Each row was made from one path, in order. Every step used is in the known rows, and no mark comes twice. Write each row's path.
Known rows:
gomef/gubu/nanu/duse/lisiv/mevobe: -104  -85  139  102  172  -316  93  -81  518  143  65  115  -232  -303  -70  -257  47  -110  -369  -231  54  117  78  430  -283  -147  -68  25  199  155  30  -428  -440  14  -227  -367  363
nanu/duse/lisiv/mevobe/tifas: -68  27  75  155  -129  -18  70  -45  316  -56  136  117  -221  -318  131  -165  156  -169  -322  -167  147  53  122  318  -185  -125  -95  -360  218  86  32  -554  -300  201  -247  -416  291
duse/lisiv/mevobe/tifas/gubu/nanu: -39  -204  301  222  91  -145  18  -120  459  -51  -41  112  -163  -219  224  -116  105  -233  -317  58  -40  321  85  477  -197  -61  -90  86  349  13  228  -532  -245  154  -348  -315  281
gomef/gubu/nanu: -116  -441  454  -64  -16  -277  183  -116  424  135  -144  89  -3  -180  -17  -122  -165  -116  -339  -45  -127  288  35  429  -125  76  -131  178  126  185  148  -342  -198  43  -376  -318  270
detiz/kofe/muten/duse: -99  -261  498  -297  -64  17  201  125  129  69  -133  -132  16  -451  168  -272  49  95  -135  115  -209  -80  -5  131  73  -28  -127  234  186  2  3  -638  -472  27  -117  -296  140
kofe/detiz/gubu/nanu/duse/tifas: -129  -198  436  127  187  -151  -32  0  73  -102  -18  189  -353  -20  78  -231  -236  -188  -178  -15  -225  449  -21  -25  0  243  -212  100  183  253  87  -465  -436  36  -146  -241  302
detiz/kofe/muten: -88  -79  380  -180  4  -35  216  -56  107  -226  -65  46  -105  -265  17  -298  23  16  -124  139  10  79  12  1  57  -39  30  195  319  158  63  -599  -402  -33  -62  -285  97
detiz/duse: -4  -67  579  -116  -107  -201  -1  -53  171  -31  -73  -61  -22  -103  -34  10  -331  -242  -314  143  -239  395  162  107  -33  307  -117  -9  235  -103  145  -484  -156  311  -174  -194  150
gomef/gubu/lisiv/mevobe: 35  -156  406  -44  -87  -219  211  36  87  325  61  25  16  -232  -217  -228  68  -333  -512  -213  -47  24  77  246  -278  -115  -197  -16  374  -13  68  -786  -280  178  -222  -341  349
detiz/kofe/muten/gubu: -218  -248  427  -260  42  -65  45  105  110  123  -188  -59  16  -252  -13  -475  -39  177  -143  70  56  11  -127  158  22  27  -98  236  297  30  -55  -537  -312  29  44  -303  337
muten/kofe/detiz/gubu/lisiv: 109  -177  560  -123  50  -203  170  76  -212  109  -96  -3  -138  -337  -162  -50  -254  -362  -330  -112  -214  361  -27  -166  6  261  -165  -85  210  -37  158  -780  -85  302  -60  -82  281
lisiv/mevobe/tifas: 43  -134  236  61  -292  17  75  -69  211  105  158  64  -63  -243  92  -101  173  -251  -397  -31  9  47  82  269  -118  -115  -196  -377  260  20  52  -666  -249  296  -370  -406  303
lisiv/mevobe: 82  -67  307  7  -96  -206  61  -29  257  317  146  37  -18  -219  -82  -190  82  -217  -416  4  -90  124  81  193  -125  -14  -80  19  253  11  -23  -572  -311  196  -259  -335  337
tifas/gubu/nanu/duse/lisiv: -206  61  197  206  239  -287  38  -12  443  -214  -106  138  -294  -283  199  -236  -119  -27  -147  -135  149  404  119  332  -147  193  179  168  107  236  162  -286  -237  -42  -99  -292  261
detiz/kofe/muten/gubu/nanu/duse: -331  -283  324  44  122  -248  -42  -14  368  -62  -171  -37  -178  -218  22  -447  -56  92  -122  -56  76  268  -37  39  -27  162  -64  80  121  328  165  -477  -355  -83  -47  -268  351
duse/gugam/gubu: -134  -246  446  -197  -84  -101  231  97  16  229  -157  -19  149  -93  293  -401  -250  -20  -407  21  154  139  -190  257  -143  172  -77  173  364  4  -39  -459  -354  35  19  -298  252
detiz/gubu/nanu/duse/tifas: -207  -47  413  107  229  -151  -21  25  111  -127  -80  197  -308  61  154  -298  -224  -138  -166  -49  -216  354  -24  37  -103  257  -84  134  257  350  121  -465  -437  -9  -99  -188  349
tifas/gubu/lisiv/mevobe: 81  -14  428  125  -17  -187  93  52  37  228  56  -12  -47  -205  -60  -258  91  -398  -437  -61  -47  190  102  142  -226  9  -83  91  482  -52  132  -869  -237  185  -164  -274  355
tifas/gubu: -17  -87  470  101  -76  -154  89  22  60  -119  -89  -69  -111  -205  188  -286  -113  -244  -206  110  57  387  18  211  22  267  88  188  332  -6  104  -559  -142  42  -160  -370  311
muten/duse/gugam/gubu: -162  -379  519  -291  -104  -58  229  219  5  390  -212  -144  210  -217  388  -408  -220  43  -409  29  19  -4  -212  339  -118  152  -195  196  284  -109  -70  -519  -443  45  5  -294  267
gomef/duse: -32  -441  329  -132  -159  -153  15  2  199  -20  -96  86  35  -219  -86  -196  -212  -159  -221  -114  -64  152  74  446  49  160  99  123  17  11  5  -374  -264  44  -153  -424  241
gomef/gubu/nanu/duse/gugam: -295  -66  368  99  213  -149  25  31  314  -65  -272  -23  -132  -72  145  -380  -240  -32  -277  -133  77  302  5  183  -129  188  -116  181  117  351  142  -438  -429  -118  -127  -350  305
duse/lisiv: -58  123  223  -84  75  -177  135  69  315  22  -60  203  -101  -301  126  -92  -139  33  -199  -106  60  179  123  375  -145  129  202  180  100  88  -43  -233  -158  133  -117  -300  164
nanu/duse/tifas: -214  67  369  69  46  -53  -35  148  56  -74  -59  152  -181  15  142  -363  -180  -58  -140  -63  -17  210  24  52  -88  328  -34  103  189  268  -6  -454  -351  39  -48  -323  319
nanu/duse/lisiv/mevobe/tifas/gubu: -70  4  205  314  -53  -56  26  -51  163  -270  48  -28  -323  -319  260  -336  123  -277  -243  -38  220  232  45  325  -126  -7  -29  -189  416  -9  125  -684  -280  72  -169  -456  375
gomef/duse/gugam/gubu: -148  -496  403  -221  -93  -93  162  74  33  162  -198  -10  139  -113  205  -431  -297  -35  -408  -62  117  66  -203  466  -102  111  -51  194  293  -65  -40  -441  -444  -40  60  -356  259
mevobe/tifas/gubu: -38  -140  408  157  -217  8  90  -40  27  -278  -65  -50  -157  -246  305  -227  10  -284  -220  91  125  292  24  266  2  155  -30  -117  380  -35  150  -655  -115  130  -256  -437  304
gubu/nanu/duse/tifas: -239  -34  394  120  125  -124  -74  93  242  -13  -102  207  -175  50  138  -286  -149  -61  -151  -33  -139  324  30  98  -135  303  -85  204  183  311  90  -418  -377  49  -139  -244  305
kofe/muten: -125  16  389  -62  -52  -94  88  23  135  -6  -78  152  62  -100  13  -252  -114  39  -92  76  101  133  89  39  48  15  -18  196  240  137  7  -478  -318  78  -132  -244  196
duse/tifas/gubu/lisiv: -71  41  590  62  47  -34  110  242  -177  -21  -155  91  -52  -24  127  -275  -125  -315  -249  -35  -81  293  51  95  -198  263  -8  279  495  -1  174  -779  -166  171  -12  -255  292
muten/gubu: -153  -264  440  -173  -94  -148  -35  178  157  399  -188  -51  133  -196  30  -348  -177  71  -245  -41  14  126  -87  289  -17  262  -93  135  112  7  -105  -371  -90  176  -82  -340  432
gubu/lisiv: -20  2  489  -73  -112  -141  169  173  -43  144  -94  99  73  -161  -31  -101  -148  -235  -315  -130  -63  260  170  28  -153  240  34  64  204  129  136  -633  -40  256  -121  -213  218

Which path is each row?
-67  40  160  251  210  -306  -14  -66  482  65  65  78  -280  -293  70  -282  97  -173  -323  -134  81  254  110  344  -234  -42  18  102  286  99  96  -487  -409  46  -177  -314  362
tifas/gubu/nanu/duse/lisiv/mevobe
-227  -190  320  326  -49  -204  -38  -85  318  -278  -90  -24  -253  -187  213  -285  -40  -199  -165  -48  131  464  83  125  -46  254  -33  -141  153  293  283  -521  -222  -6  -236  -348  339
mevobe/tifas/gubu/nanu/duse
-31  56  400  198  82  -138  10  112  -21  107  56  44  -169  -92  -20  -384  90  -389  -380  -97  -22  187  73  75  -265  52  -140  91  523  21  144  -905  -374  124  -70  -277  415
nanu/duse/tifas/gubu/lisiv/mevobe
-238  -212  386  -73  -71  -154  169  116  7  110  -163  -82  25  -133  282  -514  -269  -9  -367  -55  264  172  -188  157  -119  228  -61  31  278  123  10  -489  -404  -53  76  -316  307
nanu/duse/gugam/gubu
-238  -369  335  89  -75  -362  74  -34  302  36  -81  23  -74  -167  138  -320  -177  -83  -270  -101  123  395  -27  117  -101  282  -44  -90  118  304  163  -390  -283  -7  -119  -242  346
gugam/gubu/nanu/duse
-113  -217  528  141  160  -147  -12  -17  289  1  -155  142  -93  -1  227  -202  -95  -189  -210  154  -201  451  15  318  -120  222  -84  422  359  71  186  -481  -259  83  -246  -228  303
duse/tifas/gubu/nanu
53  73  178  -6  75  -193  84  -1  387  274  124  155  -104  -298  -33  -148  57  -119  -382  -82  -22  64  111  393  -234  -124  34  99  241  -24  -67  -420  -331  190  -197  -309  271
duse/lisiv/mevobe
-41  -57  497  111  -166  -11  147  119  -142  -161  -105  26  -55  -197  172  -176  -29  -380  -268  -86  65  287  121  130  -146  171  -29  -90  419  7  249  -837  -36  243  -146  -304  272
mevobe/tifas/gubu/lisiv
-12  -210  231  182  -94  -11  28  -71  199  -208  2  24  -222  -294  199  -263  121  -304  -272  -25  115  133  39  572  -105  -111  -28  -57  430  -166  95  -668  -314  69  -195  -497  317
gomef/duse/lisiv/mevobe/tifas/gubu
-63  -107  361  19  -5  -187  156  117  -3  354  8  -6  18  -145  3  -418  -8  -261  -537  -177  98  83  -22  88  -319  -7  -178  -42  439  41  85  -815  -429  130  9  -260  361
nanu/duse/gugam/gubu/lisiv/mevobe
-272  52  346  140  212  -123  -59  53  335  -9  -242  -6  -101  -39  206  -340  -226  -6  -255  -52  46  371  49  60  -104  261  -44  184  83  398  150  -434  -396  -34  -97  -284  262
gubu/nanu/duse/gugam
-222  -334  519  -286  -71  -12  223  210  0  320  -231  -100  238  -168  363  -475  -177  138  -337  67  76  -71  -221  285  -81  22  -245  282  352  -75  -79  -562  -531  6  23  -262  256
kofe/muten/duse/gugam/gubu
-141  88  531  149  63  -72  68  243  -188  -153  -156  77  -149  -33  130  -364  -137  -310  -212  -108  21  333  76  25  -183  321  14  184  469  99  209  -804  -201  87  20  -246  333
nanu/duse/tifas/gubu/lisiv
-76  -171  181  -125  69  -169  75  41  357  -68  -115  212  -87  -311  29  -130  -201  -9  -170  -211  35  115  118  626  -81  55  244  218  49  -1  -50  -202  -257  36  -62  -395  173
gomef/duse/lisiv
-175  -185  268  359  -4  -235  -62  -118  352  -169  -6  -32  -275  -206  164  -304  69  -264  -266  -45  92  408  79  129  -101  119  -115  -178  230  239  250  -612  -318  17  -266  -346  390
lisiv/mevobe/tifas/gubu/nanu/duse
-80  -305  361  177  89  -365  43  -162  212  -152  17  18  -365  -239  10  -173  -223  -240  -212  -63  -99  574  50  -95  86  238  -107  -139  -14  357  205  -429  -311  -23  -215  -248  300
kofe/detiz/gubu/nanu/duse
-86  -531  460  -103  -100  -318  174  -63  347  289  -96  110  142  -136  148  -169  -154  -85  -382  44  -54  320  -71  317  -138  160  -105  136  236  94  137  -345  -220  132  -225  -179  262
gugam/gubu/nanu
-250  -190  445  -170  -13  -109  -41  169  123  303  -212  26  161  -119  -7  -463  -138  197  -153  -10  130  21  -84  198  28  74  -149  256  230  25  -105  -436  -269  114  -12  -279  418
kofe/muten/gubu
-107  -129  588  -3  23  32  20  215  -40  25  -150  -61  -79  -167  342  -345  -90  -138  -168  150  -198  170  -62  314  -30  246  -114  397  415  -126  31  -646  -363  41  -119  -347  325
muten/duse/tifas/gubu
50  -87  301  58  -276  15  117  23  100  126  108  93  -21  -213  35  -78  173  -339  -430  -105  -7  40  138  189  -211  -103  -193  -355  340  2  123  -809  -194  378  -298  -355  288
gubu/lisiv/mevobe/tifas
-213  8  165  245  136  -190  17  -21  432  -313  -105  144  -323  -286  275  -207  -59  -61  -137  -150  182  356  134  362  -155  121  112  -33  139  210  181  -331  -225  20  -153  -338  264
mevobe/tifas/gubu/nanu/duse/lisiv
33  -11  134  58  -150  17  113  -26  302  53  143  159  -139  -297  154  -79  163  -155  -353  -88  55  -1  121  413  -198  -183  -88  -274  269  -8  9  -546  -263  291  -293  -422  254
duse/lisiv/mevobe/tifas
14  -28  367  196  -60  -26  10  -106  164  -244  30  -47  -252  -244  212  -155  34  -350  -340  91  24  253  64  399  -151  -35  -124  -112  529  -248  156  -729  -264  213  -220  -392  286
detiz/duse/lisiv/mevobe/tifas/gubu
16  -198  323  14  -281  15  211  -2  79  96  100  74  -21  -259  -26  -118  153  -358  -478  -192  29  -25  84  308  -236  -176  -278  -347  354  -9  110  -834  -216  271  -328  -414  334
gomef/gubu/lisiv/mevobe/tifas
-201  -158  361  292  54  -326  -35  -66  322  -178  -117  -30  -231  -178  149  -330  -118  -179  -145  -28  86  523  86  72  -30  313  24  39  128  320  262  -459  -241  -62  -181  -286  355
tifas/gubu/nanu/duse
-190  -199  589  -245  -34  -13  265  316  -164  317  -257  -8  255  -120  218  -377  -156  -27  -363  -93  57  -17  -84  136  -203  52  -193  243  417  -21  73  -769  -390  122  90  -163  228
kofe/muten/duse/gugam/gubu/lisiv
-90  -395  617  -281  -32  -110  45  66  13  272  -235  -176  75  -189  130  -248  -376  -111  -483  134  10  253  -253  157  -48  296  -385  70  351  -333  22  -589  -315  232  49  -160  240
muten/kofe/detiz/duse/gugam/gubu
63  -224  409  -89  -153  -235  210  76  16  463  106  52  108  -187  -79  -269  44  -301  -541  -128  -5  56  -11  181  -300  -38  -165  -25  435  -76  59  -786  -294  259  -98  -244  360
gugam/gubu/lisiv/mevobe
100  -51  342  -81  123  -233  -95  -56  387  288  39  -5  -142  -397  -194  10  -49  -194  -446  27  -170  192  69  275  -137  -8  -248  -2  241  -357  -10  -548  -299  385  -156  -213  250
muten/kofe/detiz/duse/lisiv/mevobe
40  29  457  109  76  -103  61  120  -14  241  47  88  -79  -91  -31  -302  84  -379  -420  -37  -123  162  54  159  -267  -1  -147  199  561  -80  102  -884  -327  204  -106  -281  386
duse/tifas/gubu/lisiv/mevobe
178  -279  482  -52  -21  -234  196  -130  -121  -63  82  28  -339  -320  -32  -58  -300  -334  -270  54  -210  475  -32  -68  197  125  -148  -114  104  51  17  -493  -258  93  -208  -288  219
kofe/detiz/gubu
-4  -136  320  135  -93  35  79  30  175  -30  6  -78  -181  -387  341  -248  178  -240  -290  25  8  72  17  488  -115  -102  -123  -41  407  -206  73  -714  -306  140  -233  -452  320
muten/duse/lisiv/mevobe/tifas/gubu
-188  22  458  217  72  -72  -35  97  -22  -257  -106  11  -276  -44  265  -453  -132  -213  -111  67  76  348  -46  128  -49  344  3  222  393  70  95  -614  -317  -63  -37  -378  372
nanu/duse/tifas/gubu
-239  -120  186  53  140  -322  122  25  435  -50  -92  171  -160  -276  185  -249  -160  55  -225  -200  189  284  33  353  -197  161  124  73  90  223  97  -209  -293  5  -58  -261  251
gugam/gubu/nanu/duse/lisiv
-74  -68  88  184  -58  -69  16  -87  472  -25  97  160  -211  -276  157  -100  173  -155  -342  -156  77  110  142  362  -219  -153  -121  -317  202  126  116  -527  -328  203  -314  -363  291
gubu/nanu/duse/lisiv/mevobe/tifas
-160  -136  530  -255  73  156  95  220  26  70  -143  64  -45  -163  232  -312  6  85  -120  149  -312  -100  -56  195  -28  34  -209  407  356  15  -55  -632  -570  52  -51  -262  171
detiz/kofe/muten/duse/tifas
15  -130  418  -69  -36  -162  188  114  -4  454  13  30  102  -131  -3  -324  7  -264  -584  -115  1  45  -51  187  -334  -62  -210  54  487  -69  45  -802  -393  202  -26  -231  339
duse/gugam/gubu/lisiv/mevobe
-118  -394  480  112  142  -140  -55  -28  307  -48  -185  164  -88  -17  152  -230  -133  -210  -196  87  -212  404  5  460  -81  174  -56  444  336  35  199  -458  -342  15  -216  -276  313
gomef/duse/tifas/gubu/nanu
-181  -163  329  171  112  -372  43  -114  240  -182  -55  15  -309  -179  82  -247  -232  -195  -182  -106  -97  473  35  -43  -19  255  21  -108  79  417  236  -459  -300  -37  -166  -179  324
detiz/gubu/nanu/duse
176  -139  450  -42  73  -245  90  15  -42  361  69  -23  -139  -355  -257  -126  -15  -424  -485  -91  -241  186  -43  -59  -99  23  -276  -128  341  -126  84  -897  -273  339  -136  -133  382
muten/kofe/detiz/gubu/lisiv/mevobe
